Known rows, with every step that occurs:
P-D-U: [ 16   7  13 -23  11  -7  -6 -23 -12 -15  12  14 -15  29  18   4 -27  23
   3  10  15  -5 -26  -7  -8  -6  12   4  23  -3  10 -12  -6   8   0 -16
 -22   4  11   0 -21   3   4 -28   2 -12 -15  -4  17]
Q-B: [  3  12   0 -12   6   8  -5 -12 -27 -11   4 -15  -6 -26  -3   4  -1  12
  -1  -9   4 -18   5   5   6  18 -12   1   7  19  -2   3  -7 -25  -1   1
   6  -6   7   5  -7  14  15  -4   6  -1  13   5  -6]
Y-P: [  1 -10   0   1   0   1  -9   6   0  -3   6   6   4  12  12  13  -5  -7
   3   8  12 -10  18  -2 -14   5  15   7  -6  -2   7  -6  13  18   2  25
 -11   5 -26   5  -8  -4   5   2  -1   0  -1 -17   3]
B-Q: [ -6 -12 -13  18   0   5  -6  -3   0   9 -11  17  -5  -6 -32  -2 -20   2
  -9  14  19 -16   4   9  -4  -1   7  11   0   0  13   2  11 -18  -5  -7
 -24  -5  -8   0   3   2  -7  -1   9 -16  -6  14  -5]
A-Y-P-D-U: [ 16  -9  23   3  14 -11 -26 -11  -1 -36  19   2  -7  35  32  19 -25  16
  13  25   6  -8   0 -24 -27   2  25  16   4   5   4 -11  12  53 -15  19
 -23   6  -9  14 -35  11   5 -45 -13 -14 -12 -18  19]
W-A-Y-P-D: [  6 -25  30  20 -26 -21 -19   4 -19 -34  -3  -9  -2  19  11   7  12  12
  11  25  -1 -19  29 -22 -23  11  -3  12  10   9 -18 -10  -4  56 -15   1
 -19  13 -41   8   4   4  -6 -34 -21 -24   7 -28  10]
P-Y-Q-B: [  0 -33  10  -9   3  27  12   2 -31   2   4  -1  -4 -44  23  51  12  28
 -10 -31  22 -22  33   0  22  18  -7   7  -2  14  -5 -28 -17 -32   0   4
 -18  -4  -1  -9 -25  -1  -1  -1  19 -14   5  32 -11]
A-Y: [  0  -6   9  22   7  -4  -8   3  13 -16   3 -21   2  -7   3   4  10   3
   6   4 -18   1   5 -13 -10   2   1   6 -18   6 -14   5   6  23 -21   7
   7  -1   3  16  -9  12  -4 -17 -11   2   5   6  -3]
W-U: [  8 -11   0  -2  -6  -6  -6 -17  26   1   3 -14 -29  16  -2 -14 -12   3
  14  -9   2  -8 -18   9   6 -18 -15 -19   2 -19   1  -1 -10  13 -13   6
   2   3  18  -1   2 -20   6 -22   4   7  -6 -11   6]
D-P-Y: [ -6 -35 -10  -1  -1  32   9  10   2  -6  20  -8   3   4  13  10  -6  26
   3  -9   4  -2   8 -19 -15  11  10  13  -6 -10  -7 -14   0  24  -1  -4
 -46  18   4 -20 -10 -11 -31 -13  -4 -24  -3   9  -6]
U-Y-Q: [-14 -33  12  -7  13  21  -7   3  -3   2 -11  -5  13  -3  18  54   5  -3
   6 -17  22 -13  32 -24  21  -3   8  14 -23  30  -1 -11  12   0  16  22
 -10 -27  -1 -11  -9   2  -6   3   1  12 -13  13 -14]
P-D: [  8  10   6 -10  -7 -18   0  -6 -20  -9   3   5 -20  17  18   2  -9  17
   3   0  10 -12  -6  -1  -8  -5   6   4  22  -2  -7  -7  -9   5  13 -27
 -14   5   2  -3  -9  -3  -1  -4   1 -20  -4  -6  -1]
A-W-U-Y-Q: [  7 -35  14  24   9   0 -14 -12  30  -2   6  -4 -31  24  20  30 -12 -17
  36 -13  15 -32   9   4  35 -15   0   1 -16   6  16  -3 -17  17   3  29
  -7 -21  25  -5 -29  -5  12  -2  -7  27 -14  -5 -22]
Y-P-D: [  9   0   9  -7  -4 -14  -5  -1 -23 -15   7  10  -9  32  32  13 -12   9
   1   6  20 -16  14  -6 -18   0  21  12  14  -2  -2  -9   6  20  15  -2
 -19  12 -26  -6 -14  -7   4  -4  -1 -25  -2 -27   5]
P-Y-U-W-A: [  2 -28  31  18 -32  -7  18  -4 -21 -11   9   7  -3 -19 -22  11   5   8
  38 -21  10 -17   2 -13  30   3 -20  -8  15 -26  10 -17 -33  26 -54 -17
 -26   0 -23  -7   1 -13   7 -26  30  23   7   0  29]
A-Y-Q: [ -4 -34  14  24  12   1  -7  20   3  -1  -8  -5   5 -16  19  32   9  -1
  -4  -5   0  11  18 -20  10   1  -2   8 -30  12 -11 -10   6  13  -1  24
  -5 -19  -9  10 -10   5  -8 -13   4   6   3  21  -4]
P-Y-U: [  6 -20  13   0  -2  -3  22   8  -3  -7  14   2   7  -6  19  20  -7  21
  13 -34   4 -12  -1   0  21  -2  16   7  15 -23  13 -15  -7  19 -33 -10
 -13   1   8  11 -13  -4  -1 -27  15  13   5   0  11]
W-A-Y-Q: [ -8 -52  25  33 -14   0 -13  19  -9  -4 -18  -5  15 -20  -3  20  24  -3
   0   8  -2   7  28 -21  17  13 -27   9 -24  18 -14 -14  -7  20  -8  18
  -7 -15 -26   6  14  11 -13 -25  -1   1   4  11   6]
P-D-U-W-A-Y: [  7  -8  43  13 -13 -13 -25 -27 -13 -30  11  -2 -23  12 -15  -3  -9  13
  33  26  -1  -5  -8 -37 -11   5 -26  -1   8   7  -7 -12 -29  42 -40 -17
 -33  -1 -16  -9 -14   3  12 -46   0   1 -11  -5  31]
U-D-P-Y: [-13 -14  -3  -7 -19  23  13   6   0   2  27  -1  15  16  24  26 -10   9
  16   1  33   5  21 -28 -39   3  20  11 -11 -14 -14   2   9   9 -11  -6
 -60  12  -6 -24  -9 -15 -50 -22 -19  -9  -9   8 -18]
W-U-Y-P-D: [ 10 -12  16 -17  -6  -8 -20 -24  11 -27   6 -22 -30  57  26  26 -26  12
  26 -11  25 -49  15  -8 -13 -19  16   7  10  -1  -3 -13   8  50  -3   8
 -13   5  -1  -8 -20 -18  10 -27 -20  -9 -22 -37   2]
A-W-U-Y: [ 13  -7   7  19  -5  -5 -10 -25  38 -14  11 -17 -32  33   1   3 -12  -9
  43  -9  -6 -36  -5   6  14 -14   1  -4  -1  -7  11  12 -16  32 -21   9
   3  -3  35   2 -28  -1  18  -9 -25  22 -11 -19 -19]
Y-P-D-U: [ 15   0  14 -21  10  -6 -11 -17 -13 -18  13  18  -9  41  30  14 -30  11
   7  18  25 -12  -8 -11 -16  -3  25  12  19   1  15 -18   8  28   5  11
 -29   9 -17  -1 -28   3  10 -27   0 -13 -18 -23  24]
A-W-U: [ 22  -6   3  26  -4 -19  -7 -13  35  -5  15   5 -42  22   5 -20 -13 -13
  24   1 -13 -10 -22  24  10 -16  -9 -15   7 -23  12  10 -31  14 -13   6
   2   6  26   2 -22 -10  19  -6  -6  20  -5 -18 -11]
D-U-W-A: [  1  -7  28   1  -9  10 -17 -30 -10  -1   6  14 -10   0 -37  -7  -8  -9
  26  27   8   2 -11 -22   8   5 -30  -9   5   2  14  -9 -24  15 -31   6
 -20  -6 -17 -20   5  -5  14 -23  12  20 -14   4  36]
D-P-Y-Q-B: [ -8 -52  -5 -16  11  48   5  11 -37  -1  11 -10   9 -32  31  43  -8  29
  -6 -18  30 -15  25 -10  12  28  -3  15 -19  14  -7 -28  -3 -19  15  17
 -52  -6  -4 -22 -24  -5 -24 -11  13 -20   0  30 -12]

Rows:
[-12 -33   7 -19  -3  40  11   2 -40   5  19  -2  14 -25  39  55  -8  12
   7  -9  59  -7  39 -25  -8  22   6  14 -20  11 -11 -15   4 -32   9  15
 -63  -9 -13 -24 -17  -8 -41 -20   1  -7   0  30 -25] : U-D-P-Y-Q-B
[  9   1  33 -13 -17  -7 -16 -33 -28 -12   8  21 -26  20 -23  -5 -18  14
  26  26  18 -11 -14 -21   0   2 -22  -4  26  -2   7 -16 -32  17 -18 -20
 -32   1 -20 -23  -9  -7  18 -26  13  -2 -15 -10  34] : P-D-U-W-A
[  3 -11  18   8  -6  -3  21  -3 -11 -10  22   7 -17 -12   1  20  -8  10
  33 -33  11 -14  -4 -14  22  -5   2  -2   5 -26  13 -15 -19  22 -46 -10
 -24  -7  -6  -6 -23 -19  17 -15  36  25  -1   7  21] : P-Y-U-W
[ -7 -14   5  -6   4  14 -16  -3   4 -19   6 -18  17  23  13  35  -7  -6
  16  -4  14 -28  40 -21 -10   2  21  21 -15  16   3  -3  24  34  -4  34
  -5  -8 -14   0 -16   4   4  -3 -18   3 -12 -20  -6] : U-Y-P
[ -5  -5  18  15 -22  -2  -7 -12 -17   0  -2   3 -12  -9 -37 -12  10 -11
  21  17   4  -5   8 -17   7  10 -34 -10  -1   2  -3  -4 -30  14 -20  -4
 -12  -4 -25 -23  14 -11  10   2  10  10  -3  -4  20] : U-W-A
[-18 -40   3  -7  -6  32  12  16 -12  12  14  12  19   5  42  54  -8   4
   3   0  53   8  34 -31 -18   2  20  12 -29  -7 -15 -17   6  -5  14  13
 -69  -8 -15 -29 -15 -20 -58 -17  -6  -4 -13  23 -17] : U-D-P-Y-Q
[ 14 -24  14   9  11   8 -14 -24   1 -11   5 -18 -29  -2  20  32 -13 -10
  33 -21  20 -47  13  10  40   0 -15   3 -13  21  11  -2 -21  -9   0  32
   1 -28  32  -2 -36   7  28  -6  -5  24  -5   1 -29] : A-W-U-Y-Q-B
[ 11  -9  34  -7 -16  -6 -24 -29 -30 -17  15  27 -24  28  -6   5 -23   2
  26  36  30 -19   1 -27  -9   5  -8  -2  20  -2  13 -24 -17  35 -13  11
 -41   7 -42 -20 -13 -10  21 -22  14  -1 -16 -28  41] : Y-P-D-U-W-A
[ -1  -9  12  -5  -3   8 -13 -25  33  -8   0 -33 -17  26  -3  10 -15   2
  29 -17   5 -30   0  -6   6 -20  -4  -2  -5  -1   2  -3   1  31 -23   9
   5  -4  25  -4 -10 -10   8 -21 -15  10 -16 -12  -3] : W-U-Y
[  7  -7  -3  16 -12 -10  -4 -10  26   2  33   4 -23  43  17 -16 -32 -31
  42  25  23  -2 -17  -3 -18 -14   3 -12 -13 -25   3  23  -8  17  -6  16
 -45   1  13 -12 -13 -18 -15 -24 -26  27 -12 -21 -26] : A-W-U-D-P
[ -8  -8   4  -9  -9   6  -7 -13  17  12  15 -13 -10  35  12  -9 -34 -20
  27  12  35   8 -16 -13 -27 -15  -3 -10 -16 -22  -7   5  12  17  -7  13
 -40   0   5 -19   5 -26 -26 -38 -16  11 -16 -16  -4] : W-U-D-P
[  2 -17   7 -15  13  15  -3   0 -37   4  -8  -2  -1 -35  19  29  -1   1
  -8 -12  24 -12  19   4  27  18 -14   5 -11  24   1 -16  -7 -43  21  21
  -2 -19  -5  -3  -7  10   9   0  21   2   9  20  -9] : Y-Q-B
[  0 -29  34  31 -16 -21  -3  11 -11 -16  -6 -20  20 -10 -11  -8   7  -4
  25  -2 -14  -3   0  -9  21  10 -21   7   1  -4   1   1  -3  43 -46   3
   3 -16  -8  31  16  17   7 -58  -3  20  12 -12  21] : W-A-Y-U
[  4   5  20 -30  13   7 -17 -31  -4 -29   7  -5  -3  39  19  31 -28  26
  22   2  18 -24  -8 -24  -7  -6  21  18  19  19  10  -8   5  26  -8 -11
 -21 -13  23  -6 -29  11   2 -30 -18 -10 -24  -2   3] : P-D-U-Y
[ -8  -3  10 -10   2  -1  12  10 -15   4  19   0  29  18  26   5 -41 -23
  32   8  40  12 -11 -21  -6  -3  15  10 -16 -16   7   8  25   6  -7  15
 -42 -20  -7   4  10  -4 -25 -47   2  30  -5 -11   0] : Y-U-D-P
[ -1 -11  15 -16  20  25 -28 -20  11 -20   8  -6  19  35  12  40 -25  -1
  24   9  17 -23  17 -25 -11  -2  30  23  -9  20  18  -8  30  41 -18  44
 -15 -10  -4   0 -26  10   8 -28 -20   9 -23 -17  11] : D-U-Y-P
[ 11  15  22 -19   5  -6 -13 -37 -18 -13  19  19 -34  22   3   6 -29   8
  23  14  20  -7 -26 -17  -7  -9   0  -3  17  -3  11 -14 -21  13 -10 -13
 -32  -2  -1 -23 -28  -8  20 -10  21   5 -18   1  25] : P-D-U-W
[-13  -2  -2  -7  -6  13   1   5  -7   6  16   0  19  15  16   7 -19 -16
  15  19  35  17   7 -24 -32   1   9   5 -23  -1  -9  13  20   3   7  11
 -43  -4 -10 -16   7  -7 -36 -20 -18   5  -9  -4 -14] : U-D-P
[ -8 -20  14 -16  19  28  -9 -10 -31  -8  -9 -21  10 -25  15  58   2   6
   6 -23  25 -32  36 -10  27  16  -6  19 -20  44  -4  -9   9 -24   8  26
   0 -31   3  -2 -16  17   5  -1   0   4  -2  18 -20] : U-Y-Q-B
[ -4 -22   6  -9 -21  18   5 -12  25   3  28 -12 -12  29  22  12 -20  10
  25  -8  34  -5  -1 -16 -35 -16  10  -6  -5 -31 -11  -5   1  22 -20  -2
 -58  16  13 -29  -8 -37 -42 -41 -17  -4 -19  -4  -9] : W-U-D-P-Y
[  3  -2  13 -13  -1   0 -16  -7 -15 -30   6 -12   0  39  30  39 -13  11
  14  -1  26 -39  35 -22 -18  -5  30  23   8  18  -3  -6  15  35  11   3
 -19  -3 -19  -6 -25  -1   5  -6 -18 -15 -13 -28  -8] : U-Y-P-D
[ -2 -29   5   0   1  18  15   8 -17  -8  29  -2  -2  -4   8  11 -30   8
  34 -20  15 -10 -11 -22  12   3   5   8 -13 -31  14 -14  -7  34 -31   6
 -54  -8  -6 -22 -21 -24  -3 -28  35  18  -1   1  17] : D-P-Y-U-W
